Each row was made from one small tree. Brackets hold a mark, then the marks that hang from it, in alphabetical order. Every link used is in the known rows. Write each row's tree.
Known rows:
(sika (movit (simu gufin)) puriv): [ 0.46  0.51  0.45 -0.38  5.07 -0.82 -1.38 -0.28 -1.74  1.10  1.45  1.25
 -0.03 -0.46  1.27  3.41 -1.34  0.45  0.17 -0.24  0.14  0.15  0.13]
(zomagil movit (puriv (simu gufin))): [-0.28  1.35  0.19 -1.80 -1.22  0.44 -0.21  1.47 -1.98 -0.08 -0.34 -1.82
 -1.08 -0.22  0.59 -1.42 -0.81 -0.53 -1.03 -0.68  0.11  0.29 -0.25]
(sika (movit (simu gufin))): [ 0.32 -0.39  0.86 -0.53  2.80 -0.56 -1.20  0.33 -1.81  1.15  1.15  0.38
  0.00 -0.73  1.37  2.34 -1.15  0.49 -0.09  0.01  0.79 -0.25  0.08]
(puriv (simu (gufin zomagil)) (tegeg movit)): [-0.04  0.34  1.71 -0.50 -2.55 -0.85 -1.32  0.40 -1.59 -1.43  0.49  3.29
 -0.75 -1.08  0.63  0.06 -0.23  0.50  0.62  0.78  1.23 -0.11  0.43]
(tegeg movit (puriv (simu gufin))): [ 1.46 -0.45  0.96 -1.04  0.87 -0.16 -0.74  1.13 -0.60 -1.98 -0.98  1.86
 -0.34  0.08  0.88  0.84 -0.52  0.39 -0.62  0.29  1.48  0.23  0.90]
(puriv (simu gufin) tegeg): [-0.46  0.28  1.54 -1.16 -2.31  0.42 -1.06  0.65 -1.42  0.05  0.62  2.15
 -1.94 -0.94  1.91 -0.35 -0.71  0.05 -0.46  0.16  1.43  0.48 -0.79]
(tegeg (movit simu) puriv): [ 2.03 -0.68  0.39 -0.31  3.33 -1.92  0.01 -0.49 -0.26 -2.41 -1.00 -0.10
  0.01 -0.06  0.35  1.99 -0.84 -0.28 -0.57  1.26 -0.09  0.09  1.63]
(zomagil (puriv tegeg)): [-1.01  0.96  1.06 -0.82 -0.99  1.00 -0.28 -0.88 -0.86  0.54 -0.22 -0.66
 -2.48 -0.94  0.20 -1.10 -1.18 -1.81 -1.19  0.21  1.86  1.07 -0.41]
(dogo sika): [ 0.00 -0.51  0.35 -0.70  1.57  2.29  0.74  0.08 -0.08 -0.07 -0.44 -0.55
 -1.80 -0.70  0.56 -0.56 -0.63 -0.57 -1.96  0.40 -0.15 -0.18  0.34]
(gufin zomagil): [-1.12 -0.23  1.30  0.09  0.88  0.79 -0.81 -0.10 -1.41  0.15 -0.04  2.50
 -1.11 -1.40  0.33  1.55 -0.24 -0.30 -1.21  1.01  0.27 -0.52  0.37]
(sika movit (puriv simu)): [-0.17  1.00 -0.06  0.11  5.55  0.45 -1.15  0.41 -1.02  0.06  1.29  1.92
 -0.68 -0.45  1.03  2.05 -0.83 -0.08 -1.53 -0.21 -1.57  0.43  0.27]
(sika puriv): [-0.20  0.81  0.18 -0.26  3.71  1.11 -0.18 -0.35 -0.52 -0.09  0.20  1.43
 -1.52 -0.68  0.87  1.73 -0.60 -0.32 -1.68  0.17 -0.31  0.16  0.33]
(tegeg movit puriv): [ 1.43 -0.82  0.51 -0.27  2.60  0.75 -0.15 -0.24  0.55 -1.75 -1.31  0.18
 -0.75 -0.24  0.00  1.49 -0.56 -0.69 -1.56  0.71  1.21  0.29  1.70]
(zomagil (dogo sika) movit (puriv tegeg)): [ 0.10  0.60 -0.61 -1.00 -0.54  0.75  0.34 -0.28  0.19  1.84 -0.35 -4.76
 -1.89 -0.82 -0.69 -3.75 -1.48 -1.75 -0.97  0.42  0.62  1.41  0.74]
(movit (simu gufin)): [ 0.26 -0.32  1.15 -0.93  0.78 -0.73 -0.30  0.32 -2.04  0.27  0.24  1.38
 -0.74 -0.66  1.65  1.70 -0.84  0.49 -0.17  0.28  0.30 -0.39 -0.49]
(gufin (zomagil (movit simu))): [ 0.26  0.17  0.55 -0.10  0.47 -1.86 -0.43  0.14 -1.64 -0.64  0.31 -1.31
 -0.12 -1.04  0.41  1.38 -0.76 -0.08 -0.36  1.67 -2.32 -0.73  1.04]
(simu gufin): [-0.05 -0.18  1.27 -1.04 -0.01  1.86 -0.56  0.71 -1.27  0.52 -0.05  1.41
 -1.34 -0.83  1.30  1.39 -0.49  0.09 -1.15 -0.27  1.77 -0.22 -0.26]
(movit simu): [ 0.12 -0.09  0.69 -0.33  1.87 -0.90  0.10  0.03 -1.39 -0.45  0.09  0.74
 -0.85 -0.74  1.40  2.11 -0.69  0.08 -1.06  0.85 -1.37 -0.34 -0.01]
(tegeg puriv): [ 0.32 -0.83  1.02 -0.51  2.28  1.06 -0.50  0.02 -0.16 -0.01 -1.06  0.39
 -1.42 -0.46  0.66  2.01 -0.85 -0.90 -1.88  0.80  1.34  0.44  0.85]
(puriv simu tegeg): [-0.31  0.43  1.08 -0.48 -0.82  0.31 -0.72  0.20 -0.87 -0.45  0.34  1.31
 -2.06 -0.94  1.59 -0.16 -0.76 -0.51 -1.32  0.70 -0.43  0.56 -0.43]
(zomagil dogo movit (puriv tegeg)): [ 0.18  0.91 -0.35 -0.69 -0.73 -0.11 -0.45 -0.32 -0.24  1.75 -0.09 -3.29
 -1.69 -1.20 -0.26 -2.42 -1.30 -1.50 -0.95  0.38  1.00  1.40  0.62]
(movit (simu (gufin (zomagil (dogo sika))))): [-0.06 -0.98  0.79 -0.35  1.21 -1.57 -0.62  0.37 -2.74  1.46  0.22  2.66
 -0.12 -1.15  0.26  0.94 -0.64  1.05  1.18  1.04  0.28 -0.38  0.06]
(sika movit): [-0.08 -0.29  0.49  0.11  3.54  2.02 -0.98  0.06 -0.45  0.92  0.65 -0.23
 -0.80 -0.90  0.67  1.61 -0.89 -0.62 -1.86  0.13  0.73 -0.07  0.49]
(movit (simu (gufin zomagil))): [-0.59 -0.35  1.74 -0.53 -0.05 -1.33 -1.07  0.37 -3.25  0.24  0.29  3.13
 -0.24 -1.15  0.98  2.54 -0.52  0.69  0.47  0.98  0.41 -0.84 -0.20]
(gufin (zomagil (dogo sika) (movit simu))): [ 0.54 -0.46 -0.40  0.03  1.86 -1.93 -0.05  0.19 -1.34  0.75  0.20 -1.91
  0.10 -1.13 -0.33 -0.08 -0.87  0.32  0.12  1.70 -2.28 -0.33  1.35]

Which tree is each row?
[-0.81  0.50  0.33 -0.85 -0.34  0.06 -1.33  0.85 -2.46  2.19 -0.28 -0.43
 -0.37 -1.28 -0.79 -0.70 -0.66 -0.41  0.04  0.14  1.51  0.25  0.45] | (simu (gufin (zomagil dogo movit puriv)))
[-1.04  0.18  0.79 -0.58  1.35 -2.44 -1.30  0.36 -4.10  1.90  0.08  3.22
  0.06 -1.21 -0.06  1.29 -0.73  0.28  1.40  0.56  1.07  0.11 -0.55] | (movit (simu (gufin (zomagil dogo puriv))))
[-0.06  0.89  0.51 -0.52  4.06  0.75 -1.63  0.75 -1.95  0.89  1.30  2.34
 -0.49 -0.39  1.28  2.28 -0.91  0.51 -0.53 -0.66  0.05  0.37 -0.30] | (sika movit (puriv (simu gufin)))
[ 1.34  0.10  1.17 -0.85 -1.49 -1.43 -0.42 -0.39 -0.59 -1.18  0.61  0.47
 -0.85 -0.79  1.24  0.52 -0.94  0.25  0.59  0.47  1.08  0.11  0.64] | (puriv (tegeg (movit (simu gufin))))
[-0.94 -0.26  0.96 -0.24  0.42 -0.55 -1.68  1.66 -3.29  1.40  0.35  5.10
 -0.31 -1.41  0.81  1.02 -0.01  1.14  0.22  0.52  0.37 -0.33 -0.47] | (puriv (simu (gufin (zomagil dogo))))
[ 0.07  0.52  0.23 -0.73  4.29  1.40 -0.71  0.80 -1.37  0.77  1.25  1.32
 -0.63 -0.16  0.75  0.72 -1.10  0.37 -0.61 -0.63 -0.14  0.39  0.10] | (dogo (sika movit (puriv (simu gufin))))
[-1.79  0.75  1.55 -0.33 -1.87  0.06 -1.00 -1.03 -1.87  0.74 -0.17  0.93
 -2.09 -1.38 -0.47 -0.40 -1.01 -1.64 -0.54  0.89  2.35  0.53 -0.34] | (gufin (zomagil (puriv tegeg)))
[ 1.28  0.19  0.60 -0.20  0.28 -1.94 -0.01 -1.01  0.27 -1.91  0.33 -0.20
 -1.01 -0.82  0.87  0.57 -0.90 -0.19 -0.12  1.08 -0.59  0.14  1.02] | (puriv (tegeg (movit simu)))
[-1.18  0.37  1.46 -0.97 -0.30 -1.49 -0.82  0.08 -3.76  0.59 -0.19  2.47
 -0.40 -0.89  0.16  1.43 -0.76 -0.18  1.06  0.49  0.99 -0.30 -0.67] | (movit (simu (gufin (zomagil puriv))))
[-0.13  0.01  1.16 -0.79 -1.54  0.90 -1.14  0.88 -1.77  0.77  0.45 -0.56
 -0.53 -1.14  0.20  0.65 -0.49  0.00 -0.71  0.56  1.40 -0.70  0.70] | (simu (gufin (zomagil movit)))
[-0.72 -0.55  1.06 -0.15  0.79  0.46 -1.72  0.96 -2.49  2.17  0.10  3.90
 -0.54 -1.64  0.36  1.62 -0.16  0.71  0.11  0.51  2.02 -0.22 -0.13] | (simu (gufin (zomagil dogo)))
[ 0.68  1.03  0.40 -0.66  0.28 -2.22  0.13 -1.25 -0.62 -1.51 -0.44 -1.00
 -1.15 -0.60  0.17 -0.59 -1.15 -1.15  0.26  0.59  0.08  0.68  0.43] | (zomagil (puriv (tegeg (movit simu))))
[ 0.25 -0.45  1.44 -1.21  0.46  0.51 -1.05  1.36 -1.48 -0.11 -0.86  2.37
 -1.02 -0.17  1.21  1.27 -0.75  0.09 -0.96  0.27  1.76  0.59 -0.12] | (tegeg (puriv (simu gufin)))
[ 0.19 -0.58  0.05 -0.67 -0.28  0.93 -0.67  0.85 -1.27  1.97  0.23 -1.06
 -0.42 -1.25 -0.45 -0.85 -0.72  0.32 -0.07  0.59  0.96 -0.17  1.09] | (simu (gufin (zomagil (dogo sika) movit)))
[-0.22  0.68 -0.38 -0.18  1.84 -2.98 -0.66  0.25 -2.46  1.03 -0.18 -1.15
  0.14 -1.14 -0.64 -0.12 -0.87 -0.46  0.37  1.26 -1.53  0.13  0.70] | (gufin (zomagil dogo (movit simu) puriv))
[ 0.38  0.61 -0.01  0.22  6.07 -1.13 -0.77 -0.74 -1.15  0.41  1.46  0.70
 -0.14 -0.55  0.98  2.95 -1.41 -0.03 -0.54  0.39 -1.51  0.17  0.55] | (sika (movit simu) puriv)
[-1.07  1.07  1.34 -1.25 -4.12  0.05 -1.27 -0.20 -1.98  1.33  0.11 -1.90
 -1.57 -1.18 -0.46 -1.60 -1.34 -1.26  0.18  0.48  2.87  0.51  0.29] | (simu (gufin (zomagil movit (puriv tegeg))))
[ 1.23 -0.30  0.26 -0.44  2.54 -0.14 -0.26  0.65 -0.20 -2.68 -1.10  1.14
 -0.45 -0.02  0.42  1.11 -0.47 -0.26 -1.51  0.69 -0.23  0.28  1.25] | (tegeg movit (puriv simu))
[ 0.89  1.22 -0.09 -0.46  1.70 -0.14  0.56 -0.64  0.77 -2.29  0.46  0.64
 -1.59 -0.22  0.40 -1.16 -0.80 -0.30 -0.58  0.34 -1.49  0.68  0.93] | (dogo (sika (puriv simu (tegeg movit))))
[-0.35  0.60  1.46 -0.89 -4.07 -0.52 -1.63  0.85 -1.74  0.26  1.11  0.28
 -1.18 -1.16  0.81 -0.70 -0.79 -0.03  0.02  0.98  0.75  0.13  0.23] | (puriv (simu (gufin (zomagil movit))) tegeg)
[ 0.51 -0.76  0.71 -0.84  2.61  0.62 -0.43  0.15 -1.26  1.21  0.81 -1.02
 -0.20 -0.46  0.95  1.26 -1.38  0.28 -0.04  0.07  0.48 -0.12  0.19] | (dogo (sika (movit (simu gufin))))
[ 0.41  1.01 -0.24 -0.99  1.28 -1.30  0.49 -0.03 -1.32 -0.32 -0.38 -3.70
 -0.81 -0.32  0.34 -0.65 -1.26 -1.16 -0.90  0.55 -1.64  0.12  0.37] | (zomagil (movit simu) puriv)
[-0.07  1.10 -0.47 -1.40  0.18 -0.41 -0.62  1.93 -2.23  1.39 -0.24 -0.92
 -0.64 -0.56  0.37 -1.72 -0.66 -0.11 -0.44 -0.48 -0.02  0.58 -0.26] | (zomagil dogo movit (puriv (simu gufin)))
[ 2.00 -0.88  0.93 -0.94  1.65 -1.61 -0.48  0.07 -0.81 -1.52 -1.08  0.68
  0.05 -0.04  0.76  2.04 -0.93  0.29  0.33  0.72  1.45  0.03  1.24] | (tegeg (movit (simu gufin)) puriv)
[ 0.78  1.47  0.65 -0.86  0.15 -0.55 -0.77 -0.10 -0.78 -1.62  0.79  2.60
 -1.29 -0.45  1.24  0.01 -0.68  0.40  0.15 -0.27  0.57  0.62  0.39] | (sika (puriv (simu gufin) (tegeg movit)))
[-0.56  0.29 -0.54 -0.43  0.93  0.47 -0.01  0.39 -1.17  1.42 -0.52 -2.36
 -0.90 -1.02 -1.53 -2.05 -0.82 -1.07 -0.55  0.63 -0.22  0.31  0.92] | (gufin (zomagil (dogo sika) movit puriv))
[ 0.63 -0.05  1.84 -0.35 -1.94 -2.44 -1.19 -0.69 -1.77 -1.11  0.59  2.17
 -0.41 -1.23  0.56  1.28 -0.64  0.46  1.43  1.19  1.16 -0.31  0.83] | (puriv (tegeg (movit (simu (gufin zomagil)))))
[ 0.34 -0.33  1.35 -0.92 -1.33 -0.50 -1.60  1.44 -1.97 -0.38 -0.45  0.53
 -0.34 -0.45  0.31  0.91 -0.77  0.04 -0.58  1.07  0.87  0.14  0.95] | (tegeg (puriv (simu (gufin (zomagil movit)))))
[ 0.34  0.87  0.29 -1.62 -0.57 -1.15  0.08  0.43 -1.94  0.15 -0.19 -2.71
 -0.58 -0.30  0.58 -0.20 -1.31 -0.53 -0.06 -0.05  0.24  0.13 -0.13] | (zomagil (movit (simu gufin)) puriv)
[ 0.74  1.27  0.27 -0.09  1.87 -0.07 -0.29 -1.27  0.65 -1.46  0.44  0.72
 -1.52 -0.70  0.40  0.83 -0.81 -0.70 -0.87  0.44  0.44  0.60  1.21] | (sika (puriv (tegeg movit)))
[ 0.26 -0.01 -0.83  0.28  7.25  1.54 -0.66 -0.32 -0.10  2.26  0.95  0.03
 -0.50 -0.75 -0.14  0.86 -1.23 -0.22 -1.03 -0.04 -0.20  0.62  1.09] | (zomagil (dogo (sika movit puriv)))
[-1.07  0.92  0.79 -1.55  0.11  0.80 -0.37  1.24 -2.88  0.09 -0.43  1.56
 -1.34 -0.38  0.86 -0.39 -0.47 -0.38 -0.79 -0.67  0.89  0.28 -1.12] | (zomagil (puriv (simu gufin)))
[ 0.07  1.29  0.87 -1.45 -2.16 -0.30 -0.41  0.30 -1.38 -1.35 -0.10  0.99
 -1.49 -0.39  0.36 -1.89 -0.71 -0.62  0.06 -0.40  1.92  0.82 -0.47] | (zomagil (puriv (simu gufin) (tegeg movit)))
[ 0.05  0.49  0.26 -0.06  3.35  1.54 -0.57 -1.44  0.90  1.05  1.33 -1.17
 -1.85 -0.69  0.20  0.10 -1.64 -1.19 -1.00  0.24  0.87  1.03  0.88] | (dogo (sika movit (puriv tegeg)))
[-0.21  0.81  0.21 -0.16  3.33  0.74 -0.58 -0.69  0.13  0.22  1.46 -0.13
 -1.62 -0.48  0.81 -0.35 -1.55 -0.70 -0.92  0.27 -0.85  1.07  0.36] | (dogo (sika movit (puriv simu tegeg)))
[ 0.50  0.39 -0.45 -0.60  0.61  0.37  0.49 -0.74  0.55  0.14 -0.73 -1.78
 -1.73 -0.81 -1.00 -2.90 -1.04 -1.27 -0.36  0.20  1.43  1.14  0.83] | (zomagil (dogo sika) (puriv (tegeg movit)))
[ 0.10 -0.21  0.51 -0.37 -0.55  0.06 -1.64  1.20 -1.93  1.97  0.25  0.41
 -0.16 -1.53  0.01  0.53 -0.51  0.54 -0.10  0.60  1.25 -0.26  0.96] | (simu (gufin (zomagil dogo movit)))
